Each row was made from one path, in order. Every step used is in the known rows, and no mark comes twice. Write each row's path.
(in the rows, 128 means zero)
Known rows
kima -> sulat -> katu -> vizez -> vuvu: [179 102 103 163 149 105 177 145 154  67 135 209 126 147 117 175  65 170
 148 131 194 123 112  76 124]
vuvu -> nosag: [ 77 122 100 126 147 128 166 137  85 102 105 119 108 175 134 119 112 162
 127 171 118 176 114  78 120]
mesag -> vizez: [111 163 126  98 104 126 118 154  95 141  88 159 131 129 122  98 121 160
 131 124 115 148 132 186 141]
bafe -> nosag -> vuvu -> vizez: [ 80 136  68 148 163 117 150 142  97 112 116 140 159 166 130  57 105 130
 125 100 135 166 122  65 100]
vuvu -> vizez -> mesag -> nosag -> bafe: [ 44 128 104 155 141 134 157 133 100 131 143 147  88 121 102  98 143 147
 147 151 124 172  90  98  98]
katu -> sulat -> lilet -> vizez: [133 127 156 158 159 107 146 124 152 105 104 136 131 160 113 158  73 184
 143 109 163 148  59 116 134]
vuvu -> vizez: [ 65 118  91 151 131 148 156 115 103  96 126 130 144 135 135  96 127 132
 145 139 143 147 111  67 114]
bafe -> nosag: [100 154  79 143 158 134 130 129  97 131 103 114 152 163 148  68 127 141
 103 122 121 169 143  95 112]
sulat -> katu -> vizez -> mesag: [115 143 130 180 163 134 154 151 135  76 140 158 119  76  94 165  87 170
 127 159 172 131 105 129 118]
vuvu -> vizez -> katu: [ 66  99  88 153 143 143 127 108 101  82 114 157 153 145 133  88 116 136
 140 156 156 179 123  85 102]
katu -> sulat: [140 128 146 140 141 108 137 116 137 147  88 138 100 149 137 162 103 173
 147  99 141 135  88 113 126]
kima -> sulat -> lilet: [179  74 110 151 152  78 157 130 159  88 149 171 119 187 121 148  84 144
 132 130 160 145 111  77 145]
lilet -> sulat -> katu: [113 144 128 149 140 123 156 122 102  88 137 129 133 149  93 126 111 180
 149 158 189 124  84 113 118]
sulat -> katu: [141 119 104 169 161 122 143 138 131  83 140 137 135 118 123 146  91 160
 122 144 165 146 116 111 120]
kima -> sulat: [174  97 108 141 132  92 163 127 136 118 131 169 115 171 138 144 115 139
 142 132 154 124 130  83 135]
kima -> sulat -> katu -> vizez: [170  99 106 174 146 104 186 138 143  73 133 188 130 148 126 176  81 171
 138 146 190 130 120  68 134]
vuvu -> vizez -> mesag -> nosag: [ 41 141  88 157 152 128 155 130  94 133 138 140 104 114 101  90 136 142
 150 179 124 167  85 103 107]
vuvu -> nosag -> bafe: [ 84  95 135 120 127 139 169 143  97  99 116 139  76 187 137 135 126 171
 121 116 117 185 127  70  98]
bafe -> nosag -> vuvu -> vizez -> katu -> sulat: [ 84 127  73 154 172 109 139 132 100 111  97 157 154 178 133  66  91 149
 129  99 147 186 114  67  95]
sulat -> katu -> vizez -> mesag -> nosag: [104 150 124 180 163 134 158 154 131  89 141 161 120  82  88 170  85 179
 124 175 166 149  93 130 122]
vizez -> vuvu -> nosag: [113 127  98  96 150 128 132 158 132  93 113 186 102 156 105 115  70 157
 156 115 135 145  94 116  94]
mesag -> vizez -> katu: [112 144 121 101 116 118  90 145  96 128  79 188 141 137 120  92 111 165
 127 140 130 180 143 203 128]
sulat -> kima: [ 93 146 130 143 152 115 131 144 110 132 159 108 115 149 150 130 142  93
 159 119 140 119 128  65  98]
katu -> vizez -> mesag -> nosag: [ 77 173 155 146 131 143 152 151 128 136 129 162 106  78  77 162 117 153
 134 172 133 131  96 155 132]
mesag -> nosag -> vuvu: [110 136 119 125 138  97 146 154 127 157 151 159 131 145  89 151  98 139
 133 151 118 164  88 130 133]

Which path is each row?
[ 73 142  70 151 170 109 146 147  99 122 119 142 136 152 118  50 110 130
 130 107 130 166 116  79  95] => bafe -> nosag -> vuvu -> vizez -> mesag
[161 107 107 175 160  82 189 155 145  93 149 204 110 140  99 178  73 171
 147 157 182 139  97  85 129] => kima -> sulat -> katu -> vizez -> mesag -> nosag -> vuvu
[ 79 162 145 131 134 120 148 127  86 124 148 107 119 173 112 115 144 132
 176 138 173 104  92  81 104] => lilet -> sulat -> kima
[ 89 154 156 155 133 134 172 138 106  95 143 153 106 131  68 152 110 198
 149 156 188 135  71 123 112] => lilet -> sulat -> katu -> vizez -> mesag -> nosag -> bafe
[ 90 162 163 146 129 148 147 148 137 119 123 159 105  68  85 153 121 141
 137 147 140 106 110 152 127] => katu -> vizez -> mesag
[165  87 111 161 147 109 193 153 145  56 132 217 102 169 121 179  65 188
 146 119 190 143 113  56 110] => kima -> sulat -> katu -> vizez -> vuvu -> nosag -> bafe
[ 87 110 105 145 160  89 145 142 129 126 140 176 135 170  87 145  69 160
 141 153 139 203  62 103 125] => mesag -> nosag -> vuvu -> vizez -> katu -> sulat -> lilet
[ 82 123  99 136 147 104 145 144 115 135 146 173 142 153  90 131  92 143
 140 165 131 191  85 109 121] => mesag -> nosag -> vuvu -> vizez -> katu
[159 102 119 160 164  67 176 151 155  96 161 183 127 172  85 142  79 153
 147 152 166 147  78 103 140] => kima -> sulat -> lilet -> vizez -> mesag -> nosag -> vuvu
[102 163 104  76 119 126 121 175  99 115  79 200 114 147 107  89  82 178
 150 114 120 158 108 178 118] => mesag -> vizez -> vuvu -> nosag
[164 106 108 176 154  96 181 143 142  83 139 191 110 134 114 169  86 168
 145 154 182 126 113  84 128] => kima -> sulat -> katu -> vizez -> mesag
[ 80 127  66 150 169 115 136 136  97 104 109 154 163 170 130  55  99 132
 125 107 142 184 126  71  95] => bafe -> nosag -> vuvu -> vizez -> katu
[120 109 138 147 165  99  94 113 126 123  98 163 115 167 140 142 102 149
 152 128 161 173 117 111  96] => vizez -> katu -> sulat -> kima
[111 140  87 137 161 109 136 147 111 127 116 139 151 163 126  72 105 128
 118  94 128 158 130  92 107] => bafe -> nosag -> vuvu
[ 91 162 143 157 147 119 172 144 109  94 143 157 120 127  57 146  94 187
 157 169 193 124  59 128 119] => lilet -> sulat -> katu -> vizez -> mesag -> nosag -> vuvu
[184  90  92 169 155  87 172 133 140  88 139 176 121 164 134 157  90 162
 137 143 178 136 122  72 129] => kima -> sulat -> katu
[124 178 138 120 131 154 147 150 133  90 124 167 176 113  96 107  99 147
 161 123 167 101  86 162 108] => lilet -> vizez -> vuvu
[107  77 117 148 160  87 135 141 144  83 135 186 136 154  98 122  66 133
 159  96 164 159  83  87 105] => nosag -> vuvu -> vizez -> katu -> sulat -> lilet
[117 152 150 118 118 162 137 153 160  85 116 197 137  95  93 164  77 145
 151 103 162 100 106 138 121] => katu -> vizez -> vuvu
[170  86 116 159 157  88 159 128 151  71 142 181 152 186 112 135  82 154
 137 149 180 152 106  96 139] => kima -> sulat -> lilet -> vizez -> katu
